Each row was made from one small tree. The marks that hang from a mark follow it in brackets, in the order of their numbers. Every link used is in the known rows. Write each row's tree.
In the rows, zero is written as 128.
Known rows:
Q317[Q713]: | 150 | 155 | 144 | 135 | 129 | 117 | 114 | 139 | 156 | 143 | 123 | 136 | 111 | 109 | 118 | 130 | 140 | 145 |  94 | 144 | 125 |
Q900[Q120 Q317[Q529 Q713]]: | 142 | 141 | 162 | 122 | 129 |  94 | 145 | 105 | 171 | 166 | 112 | 160 | 124 | 123 |  88 | 122 | 132 | 177 | 112 | 126 | 134 |
Q120[Q900[Q317[Q529[Q201] Q713]]]: | 143 | 147 | 147 | 126 | 147 | 102 | 145 |  97 | 145 | 148 | 127 | 138 | 109 | 113 |  85 | 102 | 143 | 158 |  93 | 121 | 137 |
Q317[Q200]: | 148 | 151 | 160 | 149 | 146 | 107 | 120 | 147 | 177 | 143 | 131 | 127 | 119 | 108 | 127 | 142 | 149 | 121 |  98 | 151 | 131 |
Q201[Q402 Q776 Q988]: |  97 | 114 | 149 |  96 | 129 | 135 | 128 | 119 | 164 | 100 | 134 | 105 | 164 | 132 | 166 | 174 | 158 | 130 | 124 | 144 | 111 |
Q120[Q900[Q317]]: | 149 | 137 | 153 | 111 | 169 |  97 | 139 |  96 | 122 | 133 | 125 | 122 | 116 | 118 |  84 | 129 | 143 | 137 | 105 | 153 | 142 |
Q201[Q402]: | 131 | 125 | 147 | 107 | 136 | 131 | 125 | 125 | 137 | 126 | 124 | 115 | 142 | 121 | 127 | 133 | 134 | 130 | 117 | 141 | 119 |
Q925[Q201]: | 143 | 149 | 133 | 119 | 156 | 119 | 122 | 138 | 150 | 117 | 108 | 106 |  93 | 121 | 122 | 114 | 135 | 110 | 112 | 130 | 131 |
Q925[Q201[Q402 Q988]]: | 102 | 120 | 138 | 114 | 135 | 145 | 119 | 126 | 153 |  96 | 114 | 107 | 138 | 135 | 129 | 135 | 141 | 117 | 132 | 129 | 115 |
Q925[Q201[Q988]]: | 117 | 141 | 135 | 134 | 147 | 126 | 115 | 137 | 163 |  99 | 114 | 108 | 116 | 131 | 126 | 134 | 149 | 110 | 117 | 133 | 125 |
Q402[Q201]: | 137 | 141 | 140 | 125 | 145 | 114 | 121 | 155 | 145 | 136 | 128 | 127 | 126 | 131 | 164 | 119 | 159 | 110 |  96 | 136 | 127 |
Q529[Q201[Q402 Q776 Q925 Q988]]: |  90 | 114 | 127 |  83 | 136 | 145 | 127 | 108 | 179 |  78 | 155 |  99 | 154 | 140 | 199 | 154 | 172 |  98 | 127 | 109 | 107 |
Q925[Q201[Q402]]: | 127 | 128 | 138 |  99 | 145 | 139 | 125 | 127 | 140 | 115 | 108 | 105 | 115 | 126 | 124 | 113 | 127 | 116 | 125 | 124 | 122 |
Q201[Q925 Q988]: | 110 | 140 | 136 | 128 | 140 | 123 | 105 | 123 | 179 |  82 | 149 | 113 | 146 | 131 | 153 | 171 | 170 | 110 |  94 | 144 | 124 |
Q402[Q201[Q776]]: | 133 | 138 | 140 | 100 | 146 | 112 | 133 | 148 | 155 | 130 | 131 | 118 | 125 | 132 | 194 | 137 | 167 | 111 |  97 | 135 | 127 |
Q120[Q900]: | 152 | 143 | 151 | 119 | 159 | 110 | 129 | 114 | 137 | 134 | 120 | 110 | 124 | 106 |  96 | 129 | 153 | 134 |  79 | 154 | 138 |
Q402[Q201[Q776 Q925 Q988]]: |  99 | 128 | 131 |  96 | 136 | 124 | 121 | 136 | 183 |  87 | 152 | 114 | 151 | 147 | 219 | 171 | 190 |  99 |  91 | 132 | 124 |
Q201[Q402 Q988]: | 103 | 117 | 148 | 124 | 127 | 137 | 114 | 124 | 152 | 107 | 132 | 115 | 166 | 132 | 132 | 156 | 151 | 132 | 124 | 146 | 112 |
Q402[Q201[Q988]]: | 111 | 134 | 141 | 139 | 136 | 120 | 115 | 153 | 157 | 118 | 133 | 127 | 149 | 141 | 169 | 140 | 173 | 112 | 100 | 142 | 123 |
Q529[Q201[Q776 Q925 Q988]]: | 106 | 133 | 124 | 103 | 148 | 125 | 122 | 119 | 189 |  81 | 155 | 101 | 133 | 135 | 197 | 154 | 180 |  92 | 113 | 115 | 116 |
Q900[Q317]: | 146 | 141 | 146 | 121 | 161 |  95 | 128 | 116 | 131 | 130 | 130 | 128 | 108 | 127 | 112 | 134 | 132 | 127 | 127 | 144 | 134 |

Write each row's tree:
| 104 | 136 | 137 |  99 | 141 | 121 | 118 | 117 | 191 |  76 | 152 | 101 | 144 | 132 | 186 | 189 | 178 | 109 |  95 | 142 | 122 |	Q201[Q776 Q925 Q988]
| 141 | 143 | 177 | 137 | 126 |  89 | 147 | 113 | 197 | 177 | 119 | 169 | 125 | 115 |  89 | 131 | 135 | 176 | 109 | 129 | 137 |	Q900[Q120 Q317[Q200 Q529 Q713]]
| 145 | 143 | 155 | 122 | 161 |  91 | 144 |  96 | 138 | 138 | 124 | 122 | 121 | 114 |  80 | 125 | 142 | 154 |  87 | 142 | 144 |	Q120[Q900[Q317[Q529]]]
| 152 | 146 | 165 | 128 | 147 | 100 | 138 | 105 | 152 | 153 | 128 | 147 | 114 | 107 |  77 | 136 | 145 | 157 |  97 | 154 | 142 |	Q120[Q900[Q317[Q200 Q713]]]
| 123 | 126 | 137 |  75 | 146 | 137 | 138 | 122 | 151 | 108 | 110 |  96 | 115 | 126 | 154 | 131 | 136 | 115 | 128 | 124 | 119 |	Q925[Q201[Q402 Q776]]
| 145 | 135 | 174 | 125 | 135 |  97 | 140 | 113 | 179 | 171 | 118 | 168 | 124 | 118 |  96 | 135 | 138 | 158 | 128 | 141 | 136 |	Q900[Q120 Q317[Q200 Q713]]
| 143 | 140 | 147 | 121 | 166 |  97 | 148 |  97 | 139 | 137 | 129 | 120 | 113 | 118 |  91 | 105 | 146 | 141 |  99 | 123 | 138 |	Q120[Q900[Q317[Q529[Q201]]]]
| 109 | 130 | 140 | 113 | 137 | 119 | 126 | 148 | 170 | 111 | 136 | 118 | 147 | 142 | 200 | 158 | 181 | 111 | 101 | 139 | 122 |	Q402[Q201[Q776 Q988]]
| 141 | 163 | 152 | 166 | 119 | 113 | 130 | 148 | 207 | 162 | 133 | 147 | 106 | 100 | 128 | 109 | 150 | 145 |  86 | 110 | 122 |	Q317[Q200 Q529[Q201] Q713]
| 147 | 150 | 156 | 124 | 142 |  98 | 142 |  97 | 144 | 147 | 124 | 139 | 115 | 110 |  71 | 124 | 138 | 171 |  82 | 140 | 141 |	Q120[Q900[Q317[Q529 Q713]]]
| 124 | 137 | 131 |  82 | 145 | 118 | 130 | 137 | 171 | 104 | 146 | 113 | 128 | 137 | 214 | 150 | 176 |  97 |  86 | 128 | 128 |	Q402[Q201[Q776 Q925]]
| 126 | 137 | 157 | 145 | 130 | 123 | 136 | 137 | 191 | 148 | 135 | 125 | 133 | 109 | 138 | 111 | 147 | 129 | 105 | 109 | 118 |	Q317[Q200 Q529[Q201[Q402]]]
| 142 | 160 | 136 | 148 | 124 | 116 | 128 | 139 | 177 | 147 | 126 | 136 | 105 | 108 | 126 |  98 | 144 | 146 |  88 | 105 | 120 |	Q317[Q529[Q201] Q713]
|  87 | 114 | 140 |  78 | 127 | 142 | 123 | 105 | 180 |  72 | 152 | 101 | 168 | 138 | 187 | 189 | 169 | 116 | 111 | 136 | 112 |	Q201[Q402 Q776 Q925 Q988]
|  91 | 115 | 140 | 106 | 125 | 144 | 109 | 112 | 169 |  78 | 150 | 112 | 171 | 137 | 155 | 171 | 160 | 117 | 109 | 139 | 113 |	Q201[Q402 Q925 Q988]
| 138 | 146 | 140 | 134 | 157 |  96 | 139 | 117 | 150 | 135 | 134 | 127 | 103 | 127 | 121 | 104 | 137 | 130 | 122 | 110 | 130 |	Q900[Q317[Q529[Q201]]]
| 137 | 132 | 167 | 133 | 150 |  89 | 152 | 111 | 191 | 166 | 125 | 147 | 123 | 123 | 111 | 109 | 146 | 142 | 127 | 109 | 134 |	Q900[Q120 Q317[Q200 Q529[Q201]]]
| 103 | 114 | 136 | 125 | 137 | 141 | 120 | 126 | 154 | 109 | 136 | 113 | 150 | 133 | 148 | 125 | 155 | 112 | 136 | 119 | 105 |	Q529[Q201[Q402 Q988]]
| 150 | 140 | 166 | 126 | 164 |  95 | 140 | 104 | 145 | 142 | 129 | 130 | 119 | 112 |  85 | 138 | 147 | 137 | 101 | 158 | 145 |	Q120[Q900[Q317[Q200]]]
| 141 | 136 | 176 | 133 | 146 |  84 | 149 | 112 | 188 | 168 | 120 | 150 | 131 | 118 |  97 | 133 | 139 | 157 | 114 | 130 | 141 |	Q900[Q120 Q317[Q200 Q529]]
|  97 | 119 | 138 |  88 | 136 | 143 | 130 | 121 | 164 |  90 | 118 |  96 | 136 | 137 | 159 | 151 | 149 | 117 | 133 | 127 | 114 |	Q925[Q201[Q402 Q776 Q988]]
